Each row was made from one small tree. Brackets hold a mark, then the marks that hang from it, in alphabetical order. Every link used is in the known rows. Write each row's tree.
Known rows:
[nolu [valatag piraf]]: [-10  -3  18   7  14  12  -5   2  24  -1  -1  18   0  -4   6  -1  -2  -7
   5 -19  -5  -2 -19  -6 -26  -3  33  -7   0  31 -19   8 -13  16 -16  16
  15  11   8]
[masaru [miri [piraf giri] [zudom defe]]]: [  7  -6  12  21   1 -29  -8 -27  -1 -31  -2   3   1  50  -3 -33  32 -17
   4 -21 -50  41  23  38   0   9  25  23   9  12  13  18  25  54 -33  33
 -11  34  39]
[kivonos masaru]: [ -7  -6   0   5   2 -12  -4  -4  11   2  12  -1 -10   7   5   4  -9   5
  12   7 -17   7   7  -3   2   3   2   8  -5  17  -7   6   3  -3  -6   3
  -8  19   2]
[ledokin [zudom miri]]: [ 11   5  33  -4   5  12   7 -17  -3   5 -13   6  -6  -7 -20 -20   3 -22
 -15  -3   7  -7 -13  24  14  15  -7  -2   6  -8 -24  17 -10 -11  -5  19
 -13   8 -18]
[valatag nolu piraf]: [ 15  -3 -11  10  12 -10 -12   2  46 -11  -1  26 -10  -9   7  -2   5  -2
 -12   1  -7   7 -10  -3  -5  27  32 -25 -12   1  -8   9   6  -4 -13  14
   3  16  36]
[kivonos [masaru [miri zudom]]]: [ -9  -8   8   0   3 -17   7   3  -9 -13   4 -14 -14  41  20  -5 -10  18
  10   8 -43  26  18  -1   0  -3  14  33  -4   9  -2  13   1  25 -16  14
  -3  33  30]
[ledokin zudom]: [ -5  11  18   9   4  -2   6 -17 -14   4  -3  -7   5 -12  -4 -12  10 -15
  -3  -6  14  -3  -7   8   8   5  -2  -4   8  -4 -14  -1 -15  -3  -5   8
 -12   2   3]
[kivonos [masaru miri]]: [-16 -11   5   5   1 -16  -5   2  12  -9   4 -11  -3  34  11   4 -13  14
   1   7 -26  18   9  -5  -7  -2  18  21   3   4   5   9   8   1  -9   8
  -4  24  27]
[ledokin [zudom defe [miri piraf]]]: [  0   3  39  12  11  -2  -9 -34   8 -10 -10  20 -17  19 -35 -28  20 -41
  -8 -18 -12  14  -1  49  12  43  -1  -3  -5   4 -19  30  20  -1 -23  31
 -22  24 -15]
[defe zudom]: [  1   3  -4  10   6  -8   6   8  12  -5   4  14   9  -1   6   7   1   3
   3   6 -35  15   1   5   9 -10  -2   3   3   5   9  -8  -2 -16   0  -5
   4  -1   0]
[masaru miri]: [ -8  -5   5  -1   1  -3   0   6  -2 -13  -8 -11   8  28   4   1  -1   9
 -10   0 -12  11   3  -2  -8  -5  15  14   9 -13  11   3   4   4  -1   3
   4   5  23]
[defe [zudom [miri masaru [piraf valatag]]]]: [ 15 -11  55  35  12  -5   2  27  28 -22 -13  49  18  19 -17   5  30 -15
 -18  21 -33  30 -30  13 -14  -5  15   9  17  32 -28  18   5 -37 -33  41
  21  36   5]
[ledokin [zudom defe [miri masaru piraf]]]: [ -2   5  54  25  17  -5 -10 -22  15 -11 -15  24  -8  22 -33 -19  42 -38
 -13   1   3  19 -26  39   9  38  -9   0   9  14 -31  27  23  -8 -28  32
 -14  26 -13]
[kivonos [masaru [miri piraf [zudom defe]]]]: [-19 -10  13  15  10 -32  -7 -15   1 -28   3  -1 -22  69   5 -14   7  -2
  15  -6 -61  48  31  25  -3  26  21  33 -15  23   1  24  29  35 -35  27
 -12  48  33]
[giri liko]: [-16  -7   1  11   3   1   0  21   7   5  18  16 -15  14  -1  -7  15  -6
  10   3   6   7 -19  -1  -4   5  12  10  12   5   9 -12   9  -4  -7 -15
  -6   3  -2]
[defe [zudom [miri masaru [piraf giri]]]]: [ 31  -6  28  41   5 -18  -5  -7  50 -21 -15  40  15   1 -10  -5  36 -21
 -18  21 -43  27 -27  28   9  -2   7  11  27  19  -6  18  19 -21 -25  30
  -1  28  11]
[liko giri]: [ -2  -2   5   0  -9   2  -3   9   2  -6   9 -17   2  -5 -11  23 -10   1
  12   9   8  13   8   0   5   5  23  -7   9  -9  -4 -14  18   1  10   4
  -1 -10  -3]
[zudom miri]: [ 15  -5  16 -12   2  12   0  -1  13  -1  -9  15 -12   4 -16  -8 -10  -8
 -12   2  -5  -5  -5  15   7  10  -5   1  -3  -6 -10  17   5  -9  -1  12
   0   5 -22]
[miri piraf zudom]: [  8   1   6  14  -1 -14   6  -6 -11 -19  -9   4 -15  15   6 -11   9  -6
   1   0 -28  22   9  15  -5  13  13  15 -13   6 -10  15   5  26 -25  22
  -5  24  27]
[kivonos [masaru [miri [piraf giri] zudom]]]: [ 11 -12   9  30  -7 -37  -2 -23  10 -31  -3  -5  -3  38  16 -19  10  -2
   3  -1 -59  40  18  18  -6   0  38  35   8  18   1  22  10  42 -39  38
 -17  50  61]
[ledokin [zudom defe miri]]: [ -2   5  36  -7  13   5  -4 -25   0   7   0  13 -10  12 -32 -30  13 -33
  -2 -17   1   1  -2  40  21  27 -15  -7   0   2 -17  17   6  -2  -8  18
 -16   8 -38]
[valatag nolu]: [ 13   2 -16   0   4  -3  -4  11  19  -3  -2   9   4  -3  -2 -12   1   4
 -14   1  -2   4   1  -1   3  13   9 -16  -3 -11  -5   3   1 -11  -2   9
   2  10  19]
[miri zudom]: [  7   3   2  -5   1  -2  11   3 -21  -2  -1  -4  -9   8   8 -11   4   4
   8   3 -17   8   8   7   6  -3  -3  12  -6   5  -8   5  -6  23  -9   7
   0   9   3]
[piraf giri valatag]: [ 23 -10  26  16  -9  -4   1  -1   1  -5   7  15  30  -5  -6 -19  21 -15
   2 -14   0   2  -2   0 -11 -25  23  -2  26  28  -7  -2 -16  10 -16  29
   9  17   9]
[piraf giri miri]: [  9  -4  -7  20 -17 -13 -12  -6  -3 -13  -5   8  10  -1  -2 -14  18  -6
  11   7 -12   7  -2 -12   6 -17  12  21  28  -6  16  -9   5  10 -13  24
  -6   9  24]
[ledokin [zudom defe]]: [-15  13  22   7  13  -7  -3 -25 -12   7   9  -2   0   8 -17 -22  24 -26
  10 -20   6   5   4  25  15  19 -12  -6   3   8  -8   0   3   5  -6   6
 -15   4 -15]
[nobug giri]: [-12  -6  -3  -4   6  -7   1  -2   1  -2  -3   2  -9   7   5   4   9   6
   4 -11  -8  -9   0 -11   1 -10 -20   6 -14   5  -3  -3 -19  -4   5   1
   2   4   5]
[nobug [giri liko]]: [-28 -14  -3   8   7  -5   3  18   9   3  15  18 -25  19   5  -3  23   0
  11  -8  -3  -3 -19 -10  -3  -1  -7  17  -3   8   6 -17  -9  -9  -2 -16
  -4   9   3]
[miri masaru [piraf giri] zudom]: [ 22   0  21  38  -2 -25   1 -12   4 -21 -11  11   8   6   7 -13  45 -12
  -2  15 -20  26 -15  16  -1  -5  10  15  21  25 -13  12   6  31 -35  30
  -5  33  37]

Which tree is each row?
[ 23  -7 -15  29  -5 -23 -22  -4  43 -22  -4  34   4  -9   4 -15  23  -7
  -5   6 -19  11  -9 -13   1  11  45  -5  16  -5   7  -1  12   5 -25  39
  -2  25  59]
[valatag nolu [piraf giri miri]]
[-17   5  15  14   4 -16  -6  18 -28 -10  -5  11 -10  42  -3 -10  37   1
  25  25 -14  25  -7  -6  12  -2 -17  33  12  14  -1  -4  21  20 -22  22
   7  20   2]
[piraf [miri masaru [zudom defe]]]
[ 15  -3  17  41  -2 -24 -10 -13  25 -17 -10  13  17  -1  -1  -3  43 -17
 -10  12  -3  18 -23  11  -6  -1  14   5  28  20  -4   5  15   7 -26  23
  -5  23  33]
[miri masaru [piraf giri]]
[ 34  -8  10  17  -4  -8  -3   9  21  -8   4  21  33  -8  -7 -31  23 -11
 -12 -13  -3   8  -2   0 -11 -13  33 -17  23  17 -14   3 -14  -1 -18  36
   9  27  30]
[piraf giri [valatag nolu]]
[ 38 -20  44  22  -8  -2  -4 -10  23 -21 -10  36  12   7 -26 -25  18 -31
 -17 -13 -17  10  -7  26 -15  -2  35   1  19  23 -20  27   1   3 -35  53
   3  36  12]
[zudom [miri [piraf giri valatag]]]
[  3 -14   9  34  -6 -24   1   5   5 -28   6  11  -7  44   8 -30  36 -14
   1  -5 -38  39  -6  22 -11   5  48  39  27   5  17   4  16  41 -38  20
 -14  36  57]
[masaru [miri [piraf [giri liko]] zudom]]
[ 16  -9  13  24   1 -10  -4  19  19 -21  -9  25  13  10 -11 -15  15  -9
 -22  -9  -7  20   2  -1 -24  13  42 -13  -1  10 -24  15  -2 -13 -31  43
  12  40  45]
[miri [piraf [valatag nolu]]]
[  9  -6  17  19   7   2 -11 -14  36  -4   4  20  14 -17   6 -16  14 -18
   7 -27 -11  -4 -20   2 -22 -14  39  -9  19  38  -9   5 -14  29 -20  25
   8  15  16]
[nolu [valatag [piraf giri]]]
[  5  -9  20   2   8   0 -14 -16  23 -13  -8  28 -23  33 -31 -16   8 -25
  -5 -11 -23  17   7  39   3  39   0   0 -15   7  -4  30  33   3 -20  25
  -8  21 -18]
[zudom defe [miri piraf]]
[  0  -4  33  -2  15   7 -10   4  18   5  -4  26  -7  28 -27  -9  24 -15
  -4  13   1   6 -20  22  12  15 -22   2   6  16 -13  17  28  -8  -7  11
   5   9 -41]
[zudom defe [miri masaru]]
[ 15  -6  41  36 -11 -16   3  24 -29 -16  -5  20  24  16   2 -21  49  -6
  15  24  -9  19 -20 -21  -7 -42  16  35  44  31 -16  -6 -11  23 -38  50
  17  38  31]
[piraf giri [miri masaru zudom] valatag]
[ 12   2  22  35   5 -30  -7 -19   6 -20  -1  16   1  27  -2 -23  56 -24
  10   2 -26  32  -6  30   8   8   3  12  15  37  -6  12  25  42 -36  28
  -7  33  16]
[miri masaru [piraf giri] [zudom defe]]
[ 12  -9   0  29  -9 -19 -18 -15  23 -19  -1  27  -1  -8   4  -5  22 -13
  12   5 -17   7 -11 -12  -1  -2  35  10  19   6  14  -6  11  15 -22  31
  -4  15  42]
[valatag [piraf giri miri]]
[ -4   6  51   7  18   4  -5 -14   5   6  -7  17  -4  17 -31 -20  33 -30
  -6   7  15   3 -28  30  21  21 -26  -3  15  13 -26  17  12 -12 -14  16
  -8  10 -37]
[ledokin [zudom defe [miri masaru]]]
[ 12  -5  28  29  12  -8  -2  11  37 -19 -18  38   1  12 -10  10  21 -10
 -18  27 -38  29 -27  20   3   8  -1  12  10  11 -12  20  19 -35 -20  23
   6  24   3]
[defe [zudom [miri masaru piraf]]]
[ 12 -10   5  29  -9 -22 -11 -19  20 -30 -12  -1  16  21   1 -12  18  -9
 -16 -11 -25  25   5  16 -13  -1  40  15  23  -5  14  12  13  20 -23  28
  -9  23  55]
[masaru [miri [piraf giri]]]
[ -9 -10  10  18   3 -28   1  -5  -1 -28  -6  -8 -19  49  16  -5  -3  10
   2   6 -53  40  20   9 -11  12  31  37 -10  11  -5  24  11  28 -33  31
  -9  46  53]
[kivonos [masaru [miri piraf zudom]]]
[  4 -16  25  32 -16 -11   6  33 -26 -13  19  33   1  28  -1 -39  43 -14
  28   6 -18  20 -14 -15  -8 -27  39  43  42  24   2 -16  -5  27 -40  36
   4  37  29]
[piraf [giri liko] [miri zudom] valatag]
[  2 -21  18  30   4 -24  -7  21  30 -32  -5  13  10  44   0  -9   2   5
 -21  -2 -33  38  13  -4 -33  14  59   8   3  14 -20  23   5 -11 -38  53
   8  61  71]
[kivonos [masaru [miri [piraf [valatag nolu]]]]]
[  6  -6  21  49   0 -23   2   9  13 -17   9  29  -8  20   7 -21  62 -19
   8  17 -14  32 -33  13  -3   2  23  28  32  30  -3  -1  18  26 -41  14
 -12  39  34]
[miri masaru [piraf [giri liko]] zudom]
[-11 -22  34  28   0 -22  -4   9  10 -28  -2   8   8  48   1   1   1   3
  -6  -3 -31  34  11  -4 -35   0  50  22   7  26 -12  19   5   0 -37  41
   5  50  52]
[kivonos [masaru [miri [piraf valatag]]]]
[  5  -5 -17  19   1 -13 -17  14  32 -19  -8  33 -12   2   4  -2   9   3
  -4  14 -12  12  -9 -21  -5  22  37  -3  -1 -13   0   0  12  -9 -20  29
   4  23  52]
[valatag nolu [piraf miri]]
[ 38 -15  39  32   0 -11   1  -1  34 -25  -4  48  21   2 -18 -19  21 -28
 -12  -7 -51  26  -6  30  -7 -11  32   6  19  28 -11  21  -1 -15 -33  49
   6  39  11]
[defe [zudom [miri [piraf giri valatag]]]]
[ 24  -9   3  27 -16 -12  -9  23   7 -17  -4  27  30   2  -9 -30  24  -5
  -4   1  -8   9  -1 -19 -10 -19  38   6  34   3  -5  -3  -7  -5 -26  53
  12  33  46]
[piraf giri miri [valatag nolu]]
[  3 -13   3  36  -6 -21  -5   9  10 -17  18  39 -25  15  11 -22  40 -15
  29  12 -29  21 -24  -7   1   2  45  32  24  16  15 -13  13  35 -37  21
 -10  31  42]
[valatag [piraf [giri liko] [miri zudom]]]
[-15 -13  13  37  -4   0 -14  17  28  -8  13  43  -4   7   3 -23  31 -19
  23 -10 -11   9 -39 -19 -24 -12  57  24  43  28   8 -13   3  21 -36  26
   2  25  31]
[nolu [valatag [piraf [giri liko] miri]]]
[ -7 -11  -6  30 -16 -10 -10  15   3  -6  14  24  -4  13  -3 -22  32 -13
  19   9  -7  11 -21 -13   3 -11  24  32  40   0  25 -19  17   8 -18   9
 -13  14  22]
[piraf [giri liko] miri]
[ 31  -6   9  21 -15 -16   1  24 -14 -22  -4  25  19  10  -2 -43  28  -2
   2   4 -24  19   6 -14  -3 -23  33  18  27   9 -12   0 -15  19 -34  61
  13  45  49]
[piraf giri [miri zudom] [valatag nolu]]
[-16  -1  31  26   9   1  -3  29  -7 -14 -15  23  -6  17  16  -4  26   1
  17  18 -13  14 -38 -29 -22 -18  26  31  21  31 -26   3  -9  26 -35  39
  25  30  29]
[nolu [valatag [piraf [miri masaru zudom]]]]
[ -8   6  21   5  15 -11   1   5 -14  -1   3   7  -7  30  -2 -10  36  -5
  15  12 -10  20  -8  12  13   4 -22  12   2  28 -12   4  14  25 -15   4
   5  14 -16]
[miri masaru [zudom defe]]
[-12  -2  10  -9  10 -10   2   0 -21 -13   3  -7  -8  56   0 -21  12   1
  11 -10 -33  26  22  20   6   4   3  22  -4   3  11   9  15  37 -13  10
   2  16   7]
[masaru [miri [zudom defe]]]
[ 11  -3  79  32  10   2   4   3   3 -14 -21  31  13   8 -28 -14  36 -33
 -24  10  16  11 -37  16 -14   9  17   1  24  22 -51  26  -9 -22 -39  53
   5  40   9]
[ledokin [zudom [miri masaru [piraf valatag]]]]
[ 12   1  11  28 -12 -18  -1   7 -19 -15 -11   8   9  12   8 -16  42   0
  13  30 -15  16 -19 -12  12 -27   1  38  36  11  -2  -6   4  26 -25  33
   2  25  30]
[piraf giri [miri masaru zudom]]
[ 21  -8  23  20 -15 -11   6  12 -34 -17   0  15  15  13   0 -29  27  -7
  19   4 -23  14   5 -13  -7 -34  25  32  29  19  -6  -3 -14  29 -32  51
  11  35  29]
[piraf giri [miri zudom] valatag]
[ 34  -7  63  32  -5  -4   0 -26   9 -19 -11  28  18  -7 -30 -37  30 -46
 -22 -21  -3   6 -14  32  -9   5  31  -2  26  20 -35  26 -13  -1 -40  62
 -10  42  17]
[ledokin [zudom [miri [piraf giri valatag]]]]
[ -7   3  23  25  13 -20  -5  -2  -5 -16  -5  14 -12  38  -5  -9  41 -12
  10   9 -20  33  -3  21   1  20  -6  14  -3  30 -13  13  26  28 -32  19
  -1  30   9]
[miri masaru piraf [zudom defe]]
[  7 -19  30  46  -7 -15  -3  12  18 -18  17  38   9  15 -11 -24  44 -30
   5 -12  -6  22 -20   7 -27  -2  51  10  32  34   0  -2   6   8 -41  28
  -2  39  32]
[miri [piraf [giri liko] valatag]]
[  8 -18  28  28  -5  -3   0  20   8   0  28  33  14   8  -8 -26  37 -22
  11 -10   7   9 -21  -1 -14 -17  35   8  37  33   3 -13  -5   5 -26  11
   2  23   7]
[piraf [giri liko] valatag]
[ -8   4  11  18  -4 -10   4  26 -32 -13 -14   6  -5  22   9  -2  27  10
  12  37  -9  17 -17 -22   5 -17  -6  37  20   3  -8  -4   5   9 -20  23
  10  19  21]
[piraf [miri masaru zudom]]
[  1  -7  21  27  -3  -6  -7  51   1 -15 -13  29  24  17  -8  -7  33   6
 -10  28  12  14 -26 -37 -16 -17  23  10  33   7 -20  -5  -1 -27 -26  44
  27  34  38]
[piraf [miri masaru] [valatag nolu]]
